Each row comes from the steps of one walk. Every step used is in the known rows, and no mark comes twice. Write the walk behind each row, first mark first.
Known rows:
N, S, V: [5.4,22.5,-6.5,13.9,-38.3,3.4,16.9,-14.8,6.6,-28.6,-17.2,-0.3,2.3,-33.9,-2.3,-11.0,27.7,10.7,-28.5,15.0,18.3,30.8,26.9,8.3,27.9]
N, S, V, X, P, R: [-3.2,30.5,-1.5,41.7,-30.5,8.0,9.2,-15.6,55.1,-36.4,-1.7,7.1,-4.0,18.8,5.4,-17.8,6.1,17.8,-47.3,-26.5,35.6,20.9,7.0,29.5,32.4]
S, V, X, W, R, G: [3.1,34.1,2.5,25.4,30.6,2.3,9.1,-10.1,87.4,-9.7,11.9,58.4,3.4,25.0,-0.6,-13.9,-10.6,5.3,-1.3,-38.2,10.1,17.8,13.0,42.7,-9.4]
N, S, J, X, W: [-10.2,27.2,14.8,9.0,-30.0,24.3,19.8,-18.3,45.5,-13.1,-6.3,7.7,-6.4,-29.7,-0.7,-13.7,35.5,15.0,-13.3,-12.6,50.8,17.7,25.5,25.3,4.4]
S, J, X, W, R, G: [-4.4,31.1,12.8,18.1,27.7,9.5,20.6,-16.0,82.5,-5.5,20.9,52.8,2.0,15.8,3.8,-12.0,-0.8,16.4,22.0,-42.9,28.6,15.2,12.8,40.6,-16.0]
N, S, J, X, W, R: [-14.9,29.1,10.2,10.5,-11.2,22.2,24.8,-24.8,83.1,-14.9,2.7,26.9,-0.7,-18.3,1.9,-13.9,28.7,14.7,7.0,-20.6,39.6,27.2,22.8,33.4,-4.8]
G, R, P, X, V, S, N: [30.7,34.8,15.2,48.2,22.3,-42.2,19.1,-5.4,-15.5,-14.4,-9.3,2.8,4.8,1.4,21.6,-21.8,-9.1,42.3,-52.4,-30.9,-25.4,33.0,7.2,13.9,52.8]
V, X, G: [-1.1,22.5,9.8,18.7,7.0,-3.3,1.2,-0.3,35.1,11.7,8.0,32.9,-2.4,33.2,3.2,-16.4,0.2,6.0,5.5,-8.6,19.9,1.4,16.2,25.5,14.0]
J, X, P: [4.5,29.2,32.7,27.2,7.5,-7.1,3.4,-10.1,21.4,-7.1,8.9,-8.8,-2.2,22.7,11.0,-13.6,-0.7,27.0,-13.3,-11.8,25.5,-1.4,13.0,23.8,-5.5]
N, S, J: [-6.5,20.3,-9.7,7.5,-41.6,15.7,20.0,-10.7,0.7,-12.4,-6.1,24.2,0.2,-37.3,-1.7,-13.5,26.5,12.4,-16.3,10.6,27.0,28.2,25.8,4.9,36.0]
P, R: [1.4,29.8,9.1,25.0,15.7,1.0,9.9,-2.0,18.8,-21.0,6.3,-11.0,0.3,24.0,7.9,-1.8,-4.5,14.7,-10.5,-10.7,15.3,15.6,16.1,8.2,38.2]
X, V, S, J: [2.3,23.6,-3.3,26.1,-5.1,4.1,-2.2,-4.0,-43.3,-5.8,7.4,12.3,6.9,-55.2,5.0,-19.0,15.6,19.5,-45.2,2.7,9.9,11.9,16.1,0.6,63.0]
V, S, J, X: [0.8,22.5,16.0,22.9,-22.2,30.8,9.3,-1.4,-6.1,22.1,5.5,15.6,-0.2,-51.8,10.8,7.7,22.1,12.1,-27.0,1.2,31.7,1.4,14.1,9.0,19.9]
G, R, W, X, V, S, J: [25.7,34.1,4.8,23.8,40.2,2.9,10.2,-3.9,-38.4,-9.9,-14.1,19.4,16.3,-12.4,10.1,-39.4,-12.1,18.6,-39.1,-27.4,8.5,35.0,16.0,27.2,67.7]
J, X, P, R: [0.1,34.0,30.1,39.8,16.0,-2.7,7.2,-10.9,45.6,-25.2,14.3,-22.1,-4.0,46.0,15.2,-9.1,-7.7,30.0,-16.5,-32.9,33.8,1.6,4.9,27.2,11.1]
P, R, G: [7.9,29.3,2.0,29.2,25.2,-13.6,15.9,1.2,21.8,-16.1,15.9,9.9,2.4,40.4,11.1,-6.4,-14.7,12.4,-1.1,-25.6,9.2,16.3,8.9,16.5,32.4]
P, X, V, S: [12.5,33.8,-3.6,37.8,23.1,-1.4,-2.7,3.6,-46.8,8.5,-12.0,-25.4,3.6,-15.4,11.6,-16.5,6.7,9.7,-51.7,-14.0,-11.9,24.0,26.0,5.1,60.9]
J, X, G, R: [14.3,19.9,34.1,21.1,22.1,-21.7,24.9,-18.5,45.4,-20.2,3.9,-11.5,0.2,51.0,9.9,-8.1,5.4,23.1,23.4,-18.9,23.0,12.4,0.8,35.3,-3.5]
X, P: [3.1,28.7,16.9,26.2,10.2,-19.7,0.8,-7.2,0.4,-24.8,7.7,2.5,2.0,20.7,9.5,-17.6,-7.0,29.5,-14.5,-5.1,11.3,1.9,9.5,14.7,12.2]
N, S, J, X, V: [-4.7,21.9,3.0,12.8,-29.8,13.6,14.8,-18.1,3.1,-4.2,-2.9,-1.1,-0.8,-35.6,-4.1,-33.8,33.7,15.0,-33.3,-1.5,36.3,28.3,37.1,15.6,40.5]
P, X, W, R, G: [5.2,40.5,-3.6,28.3,58.8,-9.3,16.6,-4.7,59.3,-9.8,1.1,24.7,2.8,54.6,9.1,-13.2,-16.6,9.3,13.5,-51.1,-10.1,31.2,17.9,36.5,1.6]
N, S: [1.0,22.2,2.3,8.8,-24.5,-0.5,15.8,-7.0,-0.2,-9.4,-7.1,-1.3,1.6,-19.0,5.1,-14.1,22.5,6.7,-13.0,18.1,10.8,24.3,25.4,5.6,25.5]
N, S, J, X, P, R, W: [0.4,32.4,16.9,32.8,-13.4,7.8,19.2,-16.8,50.5,-48.0,-3.0,10.6,-5.6,15.3,13.6,-22.8,-0.3,30.0,-16.4,-44.5,68.7,26.9,6.5,37.2,36.0]
J, X, V, S: [9.4,26.6,24.9,28.9,10.4,-1.2,-2.9,-2.5,-25.3,13.7,7.2,-25.1,4.5,-34.5,13.6,-15.5,19.0,11.2,-41.0,1.9,10.1,4.3,21.3,9.8,35.1]
G, R: [17.0,22.0,21.4,15.3,21.4,-15.5,20.2,-11.3,4.2,-23.1,-1.4,-9.3,2.8,24.3,7.1,-4.5,-2.6,20.3,-1.9,-0.6,0.1,23.8,4.0,12.7,19.7]
J, X, W, R, P: [-5.8,43.7,35.8,22.2,50.8,6.0,10.4,-9.1,75.7,-23.0,11.8,32.7,3.5,35.1,10.0,-9.3,-20.1,32.8,10.9,-37.9,19.6,12.4,21.4,37.1,-36.1]
S, V, X, P, R, W: [11.7,37.1,16.1,42.7,20.4,-1.7,-2.4,-6.0,49.6,-46.2,-4.1,20.4,-4.1,45.3,8.2,-19.5,-28.1,24.8,-33.6,-48.7,45.2,18.3,3.8,38.3,37.8]

Write each row's walk:
[5.7,36.5,-1.3,12.1,33.9,1.6,-1.2,-0.1,-26.1,17.6,-4.6,-3.5,11.7,10.3,-3.2,-45.7,-5.2,8.8,-35.3,-2.8,-9.4,18.1,48.1,14.0,42.3] | W, X, V
[4.5,44.1,-4.2,45.7,55.3,1.1,2.5,3.8,-11.7,-7.6,-0.2,24.5,12.4,12.8,17.9,-18.7,-26.3,27.4,-38.2,-37.4,-23.2,34.1,25.4,17.6,35.8] | W, R, P, X, V, S
[3.1,29.0,10.0,32.2,-8.0,3.9,-4.1,-8.9,28.4,-13.7,1.1,24.1,-2.5,14.3,0.7,-16.7,-5.8,21.9,-40.3,-14.0,22.0,4.3,12.3,25.3,10.5] | S, V, X, P
[3.1,30.0,12.0,53.5,-1.2,3.9,13.0,-6.7,28.4,-12.6,27.7,24.1,1.4,8.3,23.2,-1.7,-4.2,28.2,-26.3,-48.8,38.4,-3.0,-14.8,30.9,23.1] | V, S, J, X, P, R, G
[5.8,26.9,-0.1,18.4,34.9,-15.4,17.3,-3.8,35.4,-2.4,20.6,43.1,9.6,26.0,10.3,-12.1,-14.5,8.7,22.6,-12.1,-11.1,20.1,13.6,20.9,6.1] | W, R, G
[22.3,39.2,11.4,46.5,50.8,-10.5,11.4,-0.7,-37.4,-25.3,-12.8,-9.4,8.1,25.6,18.0,-16.4,-24.9,35.6,-52.9,-39.7,-17.3,37.6,7.7,17.9,43.0] | G, R, P, X, V, S
[0.1,33.1,14.6,38.8,19.2,-14.8,4.9,-8.8,24.3,-41.6,13.6,-9.9,-0.5,44.2,12.8,-11.9,-15.1,32.9,-18.3,-25.6,19.4,6.6,2.2,18.0,30.4] | X, P, R
[18.8,28.7,1.2,38.3,-5.1,-32.6,5.1,-1.0,-24.0,18.3,-7.3,-14.3,0.2,-38.7,15.5,-22.9,22.0,15.6,-53.1,-4.8,-20.7,19.7,24.6,1.2,71.5] | P, X, V, S, N
[-8.6,34.2,17.0,16.8,36.3,12.1,2.2,-6.1,77.8,5.9,11.4,37.9,-0.2,24.6,4.4,-11.9,-5.2,4.7,3.5,-21.2,8.4,11.0,18.1,31.1,-5.2] | V, X, W, R
[26.7,39.9,24.6,23.1,56.1,-18.8,12.8,-8.4,8.0,-29.0,-13.0,9.8,11.0,62.3,14.1,-39.2,-36.6,28.4,-8.3,-34.9,7.8,24.8,8.7,40.9,18.3] | G, R, W, X, P
[17.1,26.4,6.1,29.8,34.8,-21.4,25.2,-11.8,25.6,-25.0,-14.7,-10.2,-0.7,71.8,8.2,-9.3,-8.0,22.2,9.7,-33.8,0.8,31.7,4.5,30.2,24.8] | P, X, G, R
[-4.4,34.8,9.1,20.5,21.9,16.3,3.1,-13.4,84.9,-13.7,1.9,37.3,0.2,10.2,-3.5,-8.8,0.1,9.3,-12.0,-24.0,15.3,18.2,19.4,34.2,-2.3] | S, V, X, W, R
[-1.7,36.6,11.1,20.7,39.6,-1.1,10.6,-0.1,30.2,-21.5,12.4,51.5,9.3,26.8,10.2,-10.8,-30.4,29.9,8.0,-13.8,-3.0,22.3,22.8,17.2,-4.8] | W, R, P
[15.1,19.8,10.9,26.5,6.3,-10.5,17.0,-17.1,51.5,-26.6,-4.4,22.4,0.0,43.3,-1.6,-10.7,-0.9,18.2,-3.3,-19.2,20.8,19.5,-0.5,36.7,13.4] | S, V, X, G, R
[-0.2,25.1,12.2,15.1,2.0,11.6,5.2,-11.4,-2.3,2.5,5.0,1.2,-1.3,-17.9,-4.8,-26.7,14.5,21.8,-28.2,-10.3,30.4,15.7,34.0,14.3,36.2] | S, J, X, V
[-10.1,40.1,23.9,32.0,23.8,29.1,10.8,-7.5,53.9,-14.8,15.6,59.4,6.3,-18.8,16.1,1.9,-8.9,35.1,-9.6,-39.1,30.5,7.5,7.8,32.6,-18.7] | V, S, J, X, W, R, P
[4.1,37.8,0.8,32.8,34.3,-7.7,10.8,4.4,13.3,-21.8,-10.0,29.7,0.2,63.5,7.8,-14.6,-28.3,30.8,-1.1,-39.6,8.6,20.2,24.3,26.7,8.9] | R, P, X, G
[-5.8,43.4,13.1,27.6,35.1,16.6,3.3,-7.2,80.1,-30.3,3.6,66.6,3.6,27.1,-0.7,-12.3,-25.5,26.7,-15.8,-39.5,16.6,19.1,21.0,39.0,-21.1] | S, V, X, W, R, P
[14.5,20.9,16.1,24.4,-29.5,-31.2,9.9,0.0,-5.0,16.1,7.9,12.5,1.7,-59.4,19.6,-0.9,27.9,15.1,-23.8,23.7,-7.2,-0.1,7.8,-3.9,39.3] | V, S, N
[8.7,25.5,6.4,29.9,-10.6,-9.0,26.7,-17.9,55.1,-47.8,-10.8,47.4,2.6,40.1,2.7,-19.8,-6.2,29.6,-14.4,-28.1,26.8,32.3,4.0,42.3,2.3] | N, S, V, X, G, R, P
[7.6,26.9,24.0,17.5,19.7,-5.2,0.9,-8.3,-3.3,5.3,4.3,-23.5,0.6,0.7,1.6,-27.2,10.2,15.5,-25.0,-3.4,15.3,13.2,34.4,14.7,26.1] | J, X, V
[10.0,40.4,3.7,24.1,50.4,-6.8,10.2,1.7,36.6,-21.0,-7.2,19.5,8.6,67.1,10.2,-33.4,-27.7,11.8,12.5,-42.3,29.2,19.6,25.2,39.5,40.9] | P, R, W, X, G
[3.5,48.0,12.2,28.3,45.5,5.3,5.8,4.0,17.4,-26.0,-16.3,12.7,-3.1,44.1,5.6,-11.0,-26.8,30.1,-22.8,-46.2,8.5,23.0,27.9,24.3,0.2] | R, P, X, W
[-5.1,35.0,31.2,15.9,36.4,5.3,11.0,-14.6,77.3,-8.0,10.8,5.6,0.9,18.6,7.5,-7.9,4.7,14.7,14.6,-21.7,18.8,11.4,20.0,32.6,-20.9] | J, X, W, R
[16.5,31.9,3.6,25.0,-3.4,-24.1,2.5,0.0,-25.9,36.8,1.2,5.9,12.3,-51.1,12.8,-41.4,18.9,11.5,-51.8,10.8,-22.6,5.9,33.1,5.5,59.5] | W, X, V, S, N
[15.5,32.3,25.1,22.2,34.9,-13.8,19.2,-5.4,2.2,-37.8,0.0,19.9,5.4,40.1,9.9,-8.3,-28.1,38.2,-7.8,-16.5,0.7,25.1,5.5,17.4,2.7] | G, R, P
[7.4,35.2,26.7,46.8,8.2,9.6,4.6,-5.6,22.4,-30.5,8.7,13.6,-1.3,-0.8,24.7,-4.2,-10.8,31.9,-26.3,-47.3,59.4,6.3,-8.9,31.7,39.1] | V, S, J, X, P, R, W
